Each row comes from the steps of one walk. Every step used is in the known rows, and no mark comes twice. Write the walk behind each row, first mark first.
In the rows, 128 means zero.
Known rows
A, C, Q, W: [126 100 132 112 143 150 138 127  97 184 128 129 129  97 131  57 114 126
 129 124 126 111 136 126 102 126 104 109 133]
D, K: [169 112 136 128 142 137 144 141 111 187 140 115 121 147 144 116 109 135
 130 137 136 127  89 110 103 114 126 138 152]
A, C, Q: [121  99 134 109 143 153 138 120  99 165 133 125 123 107 142  82 120 120
 126 128 124 119 100 117 103 120 109 116 117]
Q, D: [165 127 127 114 156 104 146 148  39 171 117 123 125 121 129 102 120 126
 120 122 121 124  86 115 112 129 139 118 141]
K, W: [237 121 134 114 132 142 141 117  93 155 119 112 127 115 115 127 114 118
 121 137 120 125 117 131  95 121 161 108 140]
Q, W, B, C: [117 132 116 128 156 127 126 147 130 105 132 116 124 100 128 111 104 149
 121 127 133 127 187 130  98 153 161 120 149]
B, C, J: [223 126 130 127 146 131 129 139 140 137 145 127 118 100 142 177 115 132
 112 125 116 135  83 115 102 135 195 110 143]
J, C, B: [187 123 133 121 143 156 150 137 114 112 143 113 125 112 130 136 118 149
 116 134 119 137 137 113 114 123 154 126 141]
Q, D, K: [156 114 128 122 142 102 146 157  51 179 133 124 120 144 139  99 113 128
 122 122 132 123  56 112 118 115 123 138 152]
Q, C, B, W: [131 129 132 130 141 162 136 130  80 126 139 110 139  90 113 111 119  90
 126 123 125 134 138 131 111 155 133 109 151]
W, B, C, Q, D, K: [ 37 105 108 129 131 111 114 152 123  67 171 117 106 126 149 131 115 143
 124 118 140 130  63 115 117 139 150 146 137]
Q, D, B, C: [120 127 141 131 141 110 136 166 106 132 133 108 121 108 137 124 115 122
 110 118 126 133 106 129 120 134 160 124 138]
K, D: [194 121 129 125 185 131 131 114  97 155 119 120 120 135 135 128 114 131
 120 128 114 130 145 114 101 127 124 119 129]
K, D, B, W: [139 119 143 139 174 142 119 124 120 105 133 100 125 131 116 148 108 123
 123 122 123 121 158 130 113 131 107 111 133]
D, A: [167 127 120 129 157 133 149 134 112 190 120 108 130 138 104 117 125 149
 134 138 124 133 121 119 106 127 151 127 148]
D, B, C: [127 123 150 138 140 146 133 154 170 133 138  98 122 108 140 144 109 129
 115 132 131 139 146 128 107 134 165 120 139]
C, Q, D, B, W: [ 58 105 138 128 131 123 125 155  84 124 157 101 126 107 114 119 122 130
 134 114 131 109  71 121 124 138 114 113 142]
A, C, Q, W, B: [ 68 101 119 110 143 145 128 124 105 119 127 124 122 101 133  54 115 134
 129 121 131 112 152 128 104 134 103 119 127]
Q, C: [195 122 135 124 158 144 149 125  70 197 116 127 139  96 138  90 124  92
 113 134 124 140 136 123 104 141 150 117 150]
W, B: [103 124 119 118 158 129 131 130 115  90 118 114 120 128 133 115 119 143
 128 132 129 130 149 113 101 141 140 128 128]
Q, D, B, C, J: [150 123 140 129 133 106 132 166 114 113 134 116 117 106 136 146 119 127
 109 108 118 129  68 124 124 135 173 120 146]
A, D, K, W, B: [137 105 130 121 116 112 124 140  65  86 124 105 121 153 125 100  98 138
 122 119 136 124 101 132 109 125 116 142 135]
C, Q: [119 105 134 121 141 146 137 134 119 174 146 117 127 110 133 117 125 144
 135 136 127 122  89 105 101 135 133 117 137]
A, D, K, W, B, C: [141 108 127 128 116 112 117 143  86  71 140 106 115 143 131 123  93 136
 115 117 135 133  97 137 110 129 142 140 134]
J, C: [252 120 131 121 162 140 153 129  87 154 136 118 130 114 134 137 118 144
 111 142 121 134 131 114 112 114 163 121 142]

Write each row's walk
[181 122 116 133 184 127 134 117 109 167 117 114 122 151 110 129 121 149
 127 128 115 135 140 120 109 126 130 127 138] | K, D, A
[220 109 136 121 118 141 140 127 104 163 137 110 120 143 125 125 106 121
 125 136 134 124  82 128 102 106 142 128 153] | D, K, W
[106 133 132 126 140 160 131 139 109  99 146  97 128 113 107 140 113 132
 139 124 128 123 130 121 105 147 124 109 139] | C, B, W
[ 54 108 119 121 141 134 125 140 126 119 139 117 125 106 123  87 117 160
 138 127 134 112 144 116 103 149 123 117 149] | C, Q, W, B
[202 116 120 117 148 135 144 119 109 162 111 124 123 128 112 111 130 132
 124 121 115 129  89 127 114 116 144 124 137] | D, A, C, J
[144 127 116 125 147 125 118 134 152  52 138 122 112 108 142 170 118 144
 114 121 121 137 112 117 106 148 186 124 134] | W, B, C, J
[104 115 160 131 139 121 138 162  84 142 109  94 133 129 130  91 107 141
 118 120 129 128 143 124 111 136 112 124 128] | A, D, B
[193 105 143 123 116 117 133 144  53 150 125 109 125 149 125 101  95 130
 121 121 131 124  88 131 108 115 118 132 141] | A, D, K, W
[118 114 121 124 141 119 129 154  96 145 163 122 118  97 140 137 120 133
 120 120 124 130  59 115 112 141 165 118 136] | B, C, Q, D
[ 70 106 153 138 126 123 123 176 123 136 142  96 132 100 127  95  99 151
 120 114 134 123 145 134 114 149 129 118 142] | A, D, B, C, Q, W
[216  94 123 117 117 121 141 134  62 129 168 120 120 121 127 130 118 138
 115 126 126 118  30 120 129 101 153 133 154] | J, C, Q, D, K, W
[130 112 129 129 144 145 128 140 147 151 166 114 121  97 144 150 117 137
 125 133 127 134  92 113 102 139 169 116 134] | B, C, Q
[107 118 155 135 143 122 128 160  69 117 126  86 136 125 111 114 100 133
 125 117 133 119 146 132 115 142 104 116 131] | A, D, B, W
[141 105 117 121 147 137 134 134 111 107 152 119 128  99 124 109 119 169
 121 133 129 117 144 117 115 132 145 124 150] | J, C, Q, W, B
[124 122 150 137 145 149 131 144 123 124 137  90 133 118 110 139 109 124
 129 130 134 118 146 130 109 135 123 110 141] | D, B, W
[ 56 102 141 124 128 121 136 159 100 146 141 109 125 114 130  99 128 134
 129 118 128 117  69 114 122 134 120 122 141] | C, Q, D, B
[141 112 115 116 120 101 130 139  59  90 130 118 112 144 124 107 112 125
 121 117 133 121  64 129 118 116 136 139 146] | Q, D, K, W, B
[153 121 111 115 156 108 150 137  38 175 109 122 123 132 111  74 126 126
 122 115 121 126  89 129 123 119 127 129 133] | Q, D, A, C
[148 101 121 125 110 121 124 147 103 132 175 119 112 111 134 140 110 123
 119 121 130 126  27 128 116 122 166 126 146] | B, C, Q, D, K, W
[236 119 136 122 146 136 145 124  83 177 117 138 134  92 138 117 130  96
 110 123 112 135  92 119 109 141 165 110 157] | Q, C, J
[ 86 109 114 123 140 110 139 148  75 176 143 116 125 126 108 102 133 152
 138 121 125 120  48 112 121 133 134 127 148] | C, Q, D, A
[100  91 127 112 131 126 138 138  62 162 144 129 115 127 148  68 118 116
 127 116 132 115  45 118 120 108  93 133 130] | A, C, Q, D, K
[ 56 113 113 128 143 137 115 136 155  66 159 112 114 106 144 144 118 147
 125 129 132 134 117 114 103 151 162 126 126] | W, B, C, Q
[130 115 128 131 140 144 127 148 141 172 162 116 126  86 130 124 109 145
 126 130 129 125 124 122 100 146 164 109 150] | B, C, Q, W
[112 122 131 115 142 168 132 123  90  99 133 108 124 108 119 103 110 108
 129 118 125 121 142 132 108 132 100 109 118] | A, C, B, W
[152 129 116 126 146 120 120 144 143  87 131 126 121  96 127 131 109 154
 119 117 125 124 152 126 103 152 176 113 154] | Q, W, B, C, J
[125 120 111 129 172 150 122 107 101  98 130 108 118 141  98 119 115 128
 131 112 117 128 151 138 119 128  94 123 122] | K, D, A, C, B, W
